What can hang from each mark:
Q978: Q268 Q656 Q881
Q359: Q268
Q656: Q978
Q649: Q268
Q268: Q492 Q511 Q696
Q581: Q359 Q978
Q492: Q268
Q510: Q268
Q696: Q268

Known rows, with every way that one mark hangs from another:
Q359[Q268]: [ 0.88 -0.61  1.56 -1.58  0.20 -0.20  0.05 -0.07 -1.27  0.29  0.30  0.17
 -0.73 -0.26 -0.24  1.15  0.43 -0.64]
Q656[Q978[Q268[Q492 Q511 Q696] Q881]]: [ 1.73 -0.06 -1.99 -3.70  0.72 -0.76  0.59  0.77 -1.14  0.46  0.22  1.80
  1.01  2.88 -0.70 -3.38 -0.09 -1.45]
Q656[Q978]: [ 0.68  0.05 -0.20  0.29 -0.74 -0.31 -0.49  0.50 -0.65 -0.38  0.38  1.05
  0.21  0.78 -0.20 -1.56  0.40 -1.06]
Q492[Q268[Q511 Q696]]: [ 0.54  0.60 -0.60 -1.73  1.02 -0.37  1.02 -0.23 -3.18  0.53 -0.06 -0.05
  1.35  1.56 -0.65 -1.71 -0.94 -2.69]
Q978[Q268 Q656]: [ 0.65 -0.37 -1.16 -1.57  0.57 -0.96  0.68  0.52  2.07  0.03 -0.21  1.59
 -0.15  1.39 -0.59  1.42  0.94  2.13]
Q581[Q359[Q268]]: [ 0.42 -0.34  2.57 -0.85  1.23 -0.35 -0.05  0.42 -0.95  0.23  0.15  0.21
  0.01  0.41  0.58  2.23  0.90  0.19]
Q510[Q268[Q492 Q511 Q696]]: [ 0.96  0.50 -2.52 -1.54  0.41 -0.99  0.65  0.40 -1.81  0.90  0.10  0.60
  0.31  1.67 -0.73 -1.89  0.51  0.33]
Q581[Q359 Q978[Q268[Q492 Q511 Q696] Q656 Q881]]: [ 1.10  0.30 -2.70 -4.00  1.63 -0.91  1.70  0.90 -0.90  0.24 -0.72  0.39
  1.97  3.08 -0.13  2.28  0.53  1.54]
Q656[Q978[Q268[Q511 Q696] Q881]]: [ 1.45  0.16 -1.98 -2.21  1.16 -0.54  1.02  0.67 -1.56  0.19  0.20  2.01
  1.14  3.18 -0.43 -3.27  0.34 -1.55]
Q656[Q978[Q268]]: [ 0.86 -0.20 -0.59  0.37 -0.11 -0.72 -0.19  0.63  0.30 -0.47  0.43  1.82
  0.04  1.34 -0.35 -1.01  0.68  0.34]
Q581[Q359 Q978]: [-0.32  0.44 -0.37  1.43  0.32 -0.11  0.38  0.35 -1.12 -0.73 -0.33 -0.86
  1.16  0.42  0.70  3.48  0.55  1.59]
Q978[Q268[Q492 Q511 Q696] Q881]: [ 1.31 -0.13 -2.21 -5.02  1.85 -0.57  1.35  0.35 -0.59  1.05 -0.19  0.93
  1.00  2.60 -0.64 -2.30 -0.60 -0.48]
Q696[Q268]: [ 0.13 -0.18  0.19 -0.32  1.22 -0.55  0.31  0.01  0.60  0.26  0.29  0.73
 -0.67 -0.28  0.19 -0.24 -0.47  1.80]
Q359[Q268[Q492 Q511 Q696]]: [ 2.12 -0.49  0.50 -4.27  0.24 -0.78  0.55 -0.26 -2.96  1.09  0.05  0.55
 -0.30  1.03 -1.06  0.00  0.18 -2.02]
Q510[Q268[Q696]]: [ 0.26  0.74 -2.25  1.02  0.95 -0.70  0.66  0.36 -0.88 -0.02  0.25  0.88
  0.16  1.31 -0.12 -1.82  0.90  0.53]
Q510[Q268]: [-0.30  0.37 -1.46  1.19  0.38 -0.43  0.14  0.59 -0.07  0.10  0.34  0.21
 -0.12  0.35  0.10 -0.72  0.77  1.71]
Q492[Q268[Q511]]: [-0.02  0.23  0.18 -1.58  0.47 -0.10  0.51  0.02 -2.41  0.65  0.06 -0.73
  1.06  0.60 -0.45 -0.58 -1.05 -1.51]
Q649[Q268[Q492 Q696]]: [ 0.68 -0.31 -2.33 -1.29  0.12 -0.48 -0.21  0.18 -0.25 -0.30 -0.10  0.60
  0.51  1.31 -0.86  0.93 -0.56 -1.03]
Q581[Q359 Q978[Q268[Q511 Q696] Q656 Q881]]: [ 0.81  0.49 -2.71 -2.43  2.09 -0.70  2.12  0.79 -1.29 -0.05 -0.75  0.60
  2.11  3.38  0.16  2.30  0.96  1.42]

Rows:
[ 0.46  0.54 -2.14 -1.08  2.27 -0.35  1.88  0.52 -2.00 -0.16 -0.50  0.10
  2.09  2.81  0.46  1.73  0.50  1.10]	Q581[Q359 Q978[Q268[Q511 Q696] Q881]]
[ 0.50 -0.33 -1.84 -4.00  1.58 -0.43  1.15  0.88  2.03  0.43 -0.23  1.18
  0.60  2.00 -0.23 -0.40  0.23  1.32]	Q978[Q268 Q656 Q881]
[ 1.01 -0.37 -1.09 -3.16  0.23 -0.50 -0.25  1.03  0.67  0.13  0.44  1.28
  0.55  1.51 -0.34 -2.55 -0.31 -0.22]	Q656[Q978[Q268[Q492] Q881]]
[ 0.47  0.31 -1.88 -2.13  1.80 -0.53  1.05  0.69 -0.44 -0.34 -0.34 -0.08
  1.71  1.90  0.40  1.64 -0.06  1.48]	Q581[Q359 Q978[Q268[Q492 Q696] Q881]]
[ 0.81 -0.41 -0.09 -2.86  0.69 -0.85  0.30  0.05 -0.35  1.17  0.15  0.44
 -0.55  0.10 -0.43 -0.24 -0.86  1.60]	Q696[Q268[Q492 Q511]]
[ 1.56  0.18 -1.33 -3.40  0.04 -0.72  0.62 -0.24 -2.15  0.96 -0.30  0.49
  0.53  1.67 -1.02 -1.42 -0.32 -1.74]	Q268[Q492 Q511 Q696]
[ 1.22  0.25 -2.15 -2.04  0.83 -1.34  1.31  0.61 -0.82 -0.07 -0.71  0.74
  1.37  2.60 -0.42  3.71  1.09  2.21]	Q581[Q359 Q978[Q268[Q492 Q511 Q696] Q656]]
[ 1.15 -0.28 -0.43 -5.24  0.69 -0.42  1.04  0.91 -2.20  0.68 -0.45 -0.78
  1.30  1.52 -0.01  3.51  0.47  0.57]	Q581[Q359[Q268[Q492 Q511]] Q978[Q656 Q881]]
[ 1.86 -0.08 -1.43 -1.80 -0.09 -1.17  0.21  0.47 -1.09  0.16  0.24  2.14
  0.41  2.40 -1.00 -1.94  0.48 -0.76]	Q656[Q978[Q268[Q492 Q511 Q696]]]
[ 1.12 -0.20 -0.83 -0.08 -0.12 -0.74  0.23  0.56 -0.88 -0.02  0.29  1.79
  0.31  1.95 -0.54 -0.98  0.81  0.06]	Q656[Q978[Q268[Q511]]]
[ 1.17 -0.56 -2.12 -6.55  1.03 -0.74  1.15  0.94  1.08  1.33 -0.38  0.88
  0.73  2.37 -0.83 -0.45 -0.17  1.13]	Q978[Q268[Q492 Q511] Q656 Q881]
[ 0.72 -0.17 -1.09 -1.55  0.69 -0.29  0.19  0.93  0.25 -0.16  0.41  1.49
  0.67  1.80 -0.07 -2.47  0.12 -0.34]	Q656[Q978[Q268 Q881]]
[ 1.13  0.04  0.29 -1.58  0.51 -0.68  0.39  0.21 -2.31 -0.31 -0.15 -0.37
  0.66  0.64  0.06  3.50  0.57  0.24]	Q581[Q359[Q268[Q492 Q696]] Q978]
[ 1.39 -0.39 -0.80 -1.68 -0.55 -0.95 -0.20  0.66 -0.47  0.27  0.32  1.58
  0.17  1.63 -0.84 -1.06  0.38  0.19]	Q656[Q978[Q268[Q492 Q511]]]
[ 1.09  0.07 -2.59 -4.17  2.16 -0.71  1.67  0.66  1.25  0.28 -0.34  1.86
  0.89  2.96 -0.44 -1.50  0.34  0.10]	Q978[Q268[Q696] Q656 Q881]
[ 1.25  0.01 -1.96 -1.73  1.15 -1.24  1.19  0.29  1.31 -0.10 -0.33  2.27
  0.14  2.36 -0.79  0.27  1.07  0.97]	Q978[Q268[Q696] Q656]
[ 1.62  0.03 -1.08 -5.40  1.20 -0.65  1.44  0.71 -2.83  0.57 -0.53 -0.23
  1.52  2.27 -0.16  2.64  0.59 -0.36]	Q581[Q359[Q268[Q492 Q511 Q696]] Q978[Q656 Q881]]
[ 0.99 -0.14 -1.38 -2.09  0.70 -0.33  0.60  0.85 -0.90  0.29  0.29  1.47
  0.92  2.41 -0.25 -2.46  0.27 -0.59]	Q656[Q978[Q268[Q511] Q881]]
